What can hang from each mark:
k_655: k_961 k_980
k_664: k_279
k_980: k_279
k_36: k_961
k_279: k_664 k_961 k_980
k_295: k_961 k_980
k_961: k_279 k_295 k_655 k_731

Known rows, with every way that one mark hangs from another:
(k_980 k_279): [  8.4   3.8  -7.8   1.4   1.2   7.6   2.6  -1.7  -4.3  -3.0  -6.7  -8.6
  -8.0 -17.2  25.1 -10.0   0.3  14.3  -1.9  -1.3   0.7]
(k_655 k_961 (k_980 k_279)): [-18.3 -15.7 -15.1  11.9   6.3  -0.3  -7.2  -6.6  -3.5   2.9   1.4  10.1
 -15.0 -17.7   0.6  14.0  28.3  11.5  -7.2   7.0  27.7]
(k_295 (k_961 (k_655 (k_980 (k_279 k_664))) k_731)): [-15.1  -7.3   9.7  27.7  -1.4   7.0  -1.4  -7.7  -4.1   3.6  15.2  -1.9
  16.0  -4.5 -29.1 -16.0   9.3  -2.0  -3.7  -7.0  21.5]
(k_961 k_295 (k_655 (k_980 (k_279 k_664))) k_731): [-24.7  -7.6  15.9  39.0   1.9   7.6 -15.7   0.3   5.4  18.5 -11.7  -4.3
   6.2  -7.7 -24.7   4.9   6.8  -6.2 -11.6   2.4   5.2]
(k_980 (k_279 k_664 (k_961 k_295 k_655 k_731))): [  3.2  -3.1   5.0  26.3   9.2   8.9  -7.9  -4.3   5.7   9.4  -2.4 -16.5
  -5.7 -16.8  15.2 -19.4   0.0   1.0  -5.3   3.6   2.2]
(k_655 (k_980 (k_279 k_664 (k_961 k_295 k_731)))): [-22.8   4.8  -9.5  16.7   0.4  14.4  -7.5  -2.8   4.7  -2.9  -8.0  -6.8
 -12.9 -12.4  -5.7  -4.3  12.4  -0.9  -4.4  -4.0  25.5]
(k_961 (k_279 k_664) k_295 k_731): [-39.1  -9.7  -1.0  38.6   2.4  -2.1 -10.6  13.8  14.5   8.6 -17.1 -12.7
 -14.0 -13.4   6.8 -15.9   8.4  -2.0 -23.6  22.0 -12.7]
(k_279 k_664): [ -7.4  -3.8   9.6   5.7   1.9  11.4   5.4  17.9  -5.1  12.5  -6.6   4.6
  -3.5  -0.6   3.2  -0.9   8.5 -10.3 -16.8   5.6  10.3]
(k_664 (k_279 k_961)): [-11.7   1.8  -9.0  -2.2  20.5  -4.8   9.4 -10.1  11.7  -5.9  -0.5  -5.2
  -2.2  13.3   5.9  -8.9   4.8 -13.3  10.0  -7.5   6.2]
(k_295 (k_961 k_731) k_980): [-23.2  -1.8   7.8  15.9  -9.6   0.6 -13.8 -13.0  14.1 -19.0  36.7   7.7
   9.2  -6.3 -32.3 -11.3   2.2   9.8  -6.8   1.0   2.3]
(k_961 (k_295 (k_980 (k_279 k_664))) k_655 k_731): [-18.2 -10.2  27.5  38.6   0.9   2.4 -20.6  -1.1  13.1  14.8   0.8   1.4
   8.0 -13.3 -18.1   2.8  -0.5   1.8 -17.8  12.2 -14.9]
(k_655 (k_961 k_279 (k_295 k_980))): [-19.4 -24.8   4.2  25.2   8.0 -25.3 -11.8  -4.3  15.6   8.7   3.0  11.4
 -14.9 -24.8   6.9   3.9  18.8  15.3 -11.6  33.1 -14.1]
(k_961 (k_279 k_664 k_980) k_295 k_655 k_731): [-26.8 -21.3  18.7  60.0  14.2  -1.8  -5.0   7.3   8.1  22.6 -15.6  -5.5
   3.4  -2.3  -5.7 -17.9   7.0 -10.3 -27.4  20.8 -13.8]
(k_279 k_664 (k_961 k_295) k_980): [  0.1  -4.5   7.8  25.6  16.0   5.7  -7.2  -5.2  17.2   6.0   7.9  -5.9
 -11.3  14.3  -2.0 -21.0  -5.2 -18.2  -6.3   9.6  -0.1]
(k_36 k_961): [  1.0  -7.7  -7.9   7.7  12.0  -8.9 -15.3  -9.6  10.5  -1.8  -1.5  -3.0
  -8.5   1.0  -3.8 -17.9  -6.2   2.3   6.3  -5.7   9.0]
(k_655 (k_961 k_279 k_731)): [-23.1 -26.8 -16.1  25.4  13.7 -13.4 -12.1  -3.7   4.0   3.9  10.7   0.0
 -11.7  -9.4   9.1  -0.2  23.5   7.8 -16.1  20.0   1.2]
(k_279 (k_961 k_295) k_980): [  7.7  -0.6  -2.8  20.8  13.6  -5.2 -13.0 -23.2  23.0  -6.4  14.4 -10.6
  -7.8  15.1  -6.1 -19.8 -13.0  -7.6   9.8   3.2 -10.2]
(k_279 (k_961 k_655)): [ 15.2  -4.3   9.3  15.9  13.1 -10.1  -4.5 -20.8   8.4   4.5   9.5  -8.7
  10.0  -1.3  -9.0 -13.1  -3.8  -5.3  16.4  -2.5   2.7]
(k_36 (k_961 k_279 k_295 k_731)): [-21.9 -12.2 -13.5  32.9  13.4 -16.2 -25.1  -8.7  23.5  -2.5  -9.7 -14.2
 -16.8  -8.3  -0.3 -27.6  -4.6   6.2  -2.4   6.9  -4.3]

Rows:
[-24.2  -1.7  -0.7  15.8  20.7  -4.8  -0.1 -12.7  15.9   1.7  -4.0  -5.9
   3.2  13.6 -12.6  -3.8   6.5 -18.4   7.7  -6.4   6.2] -> (k_664 (k_279 (k_961 k_295 (k_655 k_980) k_731)))
[ -1.3  -5.0  13.6  18.4   3.7   3.5   6.0  -4.0 -10.4  12.8 -12.9   5.3
  13.6 -11.6 -13.6   4.4  10.4   1.0   0.5  -5.5  16.8] -> (k_961 (k_655 (k_980 k_279)))
[-47.6 -25.0 -16.5  32.0  10.0  -1.2 -10.1   5.1  -0.5   6.0  -0.4   9.1
 -16.1 -10.9 -10.1   9.1  39.6  -0.3 -25.0  15.8  31.2] -> (k_655 (k_961 (k_279 k_664) k_731) k_980)
[-15.4  -0.5   5.1  10.6  20.9  -8.3   7.4 -11.2  14.6   5.0  -9.4  -2.6
   2.9   8.9  -8.4  -3.4   6.3 -15.2  12.4  -4.2   4.6] -> (k_664 (k_279 (k_961 k_295 (k_655 k_980))))
[-14.2 -13.7  32.0  41.7   3.4 -23.1   2.0  -2.8  14.8  17.0 -19.4   7.4
   8.7 -32.0  -6.4  -6.3   5.0  11.7  -7.7  25.6 -25.5] -> (k_961 k_279 (k_295 k_980) k_655)
[  0.3 -18.2   2.8  30.1  19.2 -19.8  -4.9  -9.6   6.4   9.3 -15.1  -3.6
   0.5 -12.1   0.1 -26.8   1.0   5.4   2.9   2.4   5.2] -> (k_36 (k_961 k_279 k_655))
[-16.6 -28.7   1.2  31.1  14.6 -16.0  -5.1   3.5   8.5  16.8  -1.5   8.3
 -17.2 -11.8  13.7  -2.6  20.3   3.7 -18.7  32.1  -8.2] -> (k_655 (k_961 (k_279 k_664 k_980) k_295))
[-14.8  -3.1   2.4  24.3   8.1   5.1 -18.5  -1.8  19.0   6.5   8.2 -14.9
 -10.7   2.6  -7.1 -15.4  -1.5 -15.3  -5.6   8.3   2.6] -> (k_279 k_664 (k_961 k_295 k_731))
[ 11.8  -1.5  10.2  21.2   9.9   4.2  -1.0  -3.5   4.1  12.4  -7.9 -13.3
  -6.0 -21.8  20.5 -19.3  -0.4   3.6  -1.4   6.6   0.9] -> (k_980 (k_279 k_664 (k_961 k_295 k_655)))
[-21.5   1.3  -9.3   6.4  19.5  -4.3  -1.6 -11.0  20.3  -5.5   0.4 -11.1
  -5.2  14.7   0.1  -8.8   2.1 -15.0   6.7  -3.5  -1.6] -> (k_664 (k_279 (k_961 k_295 k_731)))
[-20.3  -6.3  -8.2  23.7  -1.5  -6.2  -0.6  -8.5   5.4 -11.0  15.4 -11.0
   3.8  -7.8  -8.2 -29.5   6.0   7.3  -3.0   2.1   3.5] -> (k_295 (k_961 k_279 k_731))
[-14.7  -5.2  -1.3  21.5  28.3  -1.7   0.6 -15.2  17.0   0.1   3.8  -6.3
   3.5  27.8  -6.7 -12.1  -0.1 -20.6   3.0  -4.7  -3.1] -> (k_664 (k_279 (k_961 k_295 k_655 k_731) k_980))
[-29.7 -18.7   3.9  47.0  16.0 -10.1 -19.2  -2.2  15.4  14.4 -19.9  -5.4
  -6.9 -10.8 -17.3 -21.7   6.9  -3.1 -10.2   6.3  11.9] -> (k_36 (k_961 (k_279 k_664) k_295 (k_655 k_980) k_731))
[-44.1 -16.0  16.1  56.5   6.2  -1.9  -5.3  10.8   6.4  23.1 -26.5  -4.2
   2.6 -16.1 -19.3  -5.8  18.5  -8.3 -22.1  16.7   4.0] -> (k_961 (k_279 k_664) k_295 (k_655 k_980) k_731)
[-24.3  -4.5  10.8  27.0  -2.4 -18.5  -2.6   0.7  22.5  -0.3 -15.3   2.8
 -10.2 -28.8   4.5  -8.0   3.9  15.7  -9.0  25.7 -24.4] -> (k_961 k_279 (k_295 k_980))
[-32.5 -12.8 -13.3  37.0  11.3  10.3  -0.6  10.9   0.0  -1.1  -3.7  -7.3
  -9.0   6.0   8.7 -21.4  14.1  -7.1 -32.9  10.7   3.5] -> (k_961 (k_279 k_664 k_980) k_731)
[-20.0  -0.6 -11.3  14.1  25.2   0.7  -1.5 -13.9  20.3  -8.4   5.0  -8.1
  -5.7  28.8  -1.6 -13.9   0.0 -18.8   1.5  -5.0  -2.3] -> (k_664 (k_279 (k_961 k_295 k_731) k_980))
[-26.9 -17.2  -2.5  16.1   3.1 -10.8 -15.6  -5.7   9.0  10.1   0.8  14.6
 -14.3 -10.5 -19.4  22.2  23.0   2.8  -2.7  14.6  14.6] -> (k_655 (k_961 k_295) k_980)
[-21.5  -2.0   6.9  19.7  -8.1  11.1  -9.4  -5.6   8.2 -15.0  29.1   4.1
   2.4 -17.1 -13.3 -19.5   6.3  14.6 -16.8   2.4   7.6] -> (k_295 (k_961 k_731) (k_980 (k_279 k_664)))
[-28.1 -29.8  -6.2  38.1  15.7 -10.9 -16.2   2.5  11.2  12.9   6.0   1.5
 -18.0  -4.8   7.2  -3.5  20.2   0.6 -25.3  29.2  -6.8] -> (k_655 (k_961 (k_279 k_664 k_980) k_295 k_731))
[  0.1  -5.2   8.2  29.1  11.1  -9.7 -21.1 -21.7  20.1   6.2  12.0 -16.3
   5.9   1.2 -17.8 -12.7  -9.0  -7.6  12.3   2.3  -7.8] -> (k_279 (k_961 k_295 k_655 k_731))
[ -9.1 -19.1   5.9  14.6   5.1 -15.8 -17.1  -6.7  13.5   9.2  11.6  11.9
 -13.2 -19.2   3.9  11.2  12.0  14.3  -7.5  25.0 -11.0] -> (k_655 (k_961 (k_295 (k_980 k_279))))
[-19.1 -16.9   3.7  41.6  10.9  -6.8  -0.1  -1.3  -3.3   9.7  -9.3  -9.3
  12.8  -8.8  -2.7 -14.1  11.6  -0.1 -13.9   7.0  -3.2] -> (k_961 k_279 k_655 k_731)
[-12.8  -6.1   6.0  25.8  -1.9   3.2  -3.8 -13.3  -2.7  -1.5  17.2  -3.8
  17.0  -4.2 -29.5 -15.8   6.5   1.7   2.5  -9.4  18.0] -> (k_295 (k_961 (k_655 (k_980 k_279)) k_731))
[-11.6   7.6 -14.3   7.7   0.3   9.3  -2.1 -10.8   2.1 -10.2  -6.4  -5.5
  -9.4 -13.0  -3.9  -3.9  11.0   5.6   5.1  -9.4  26.3] -> (k_655 (k_980 (k_279 k_961)))
[-46.6  -9.1   7.0  40.4  -1.0  -1.8 -14.4  12.0  21.3   2.3  -8.4  -3.0
 -13.0 -19.5  -1.8 -10.5   9.8   3.4 -30.3  25.8 -15.4] -> (k_961 (k_279 k_664) (k_295 k_980) k_731)
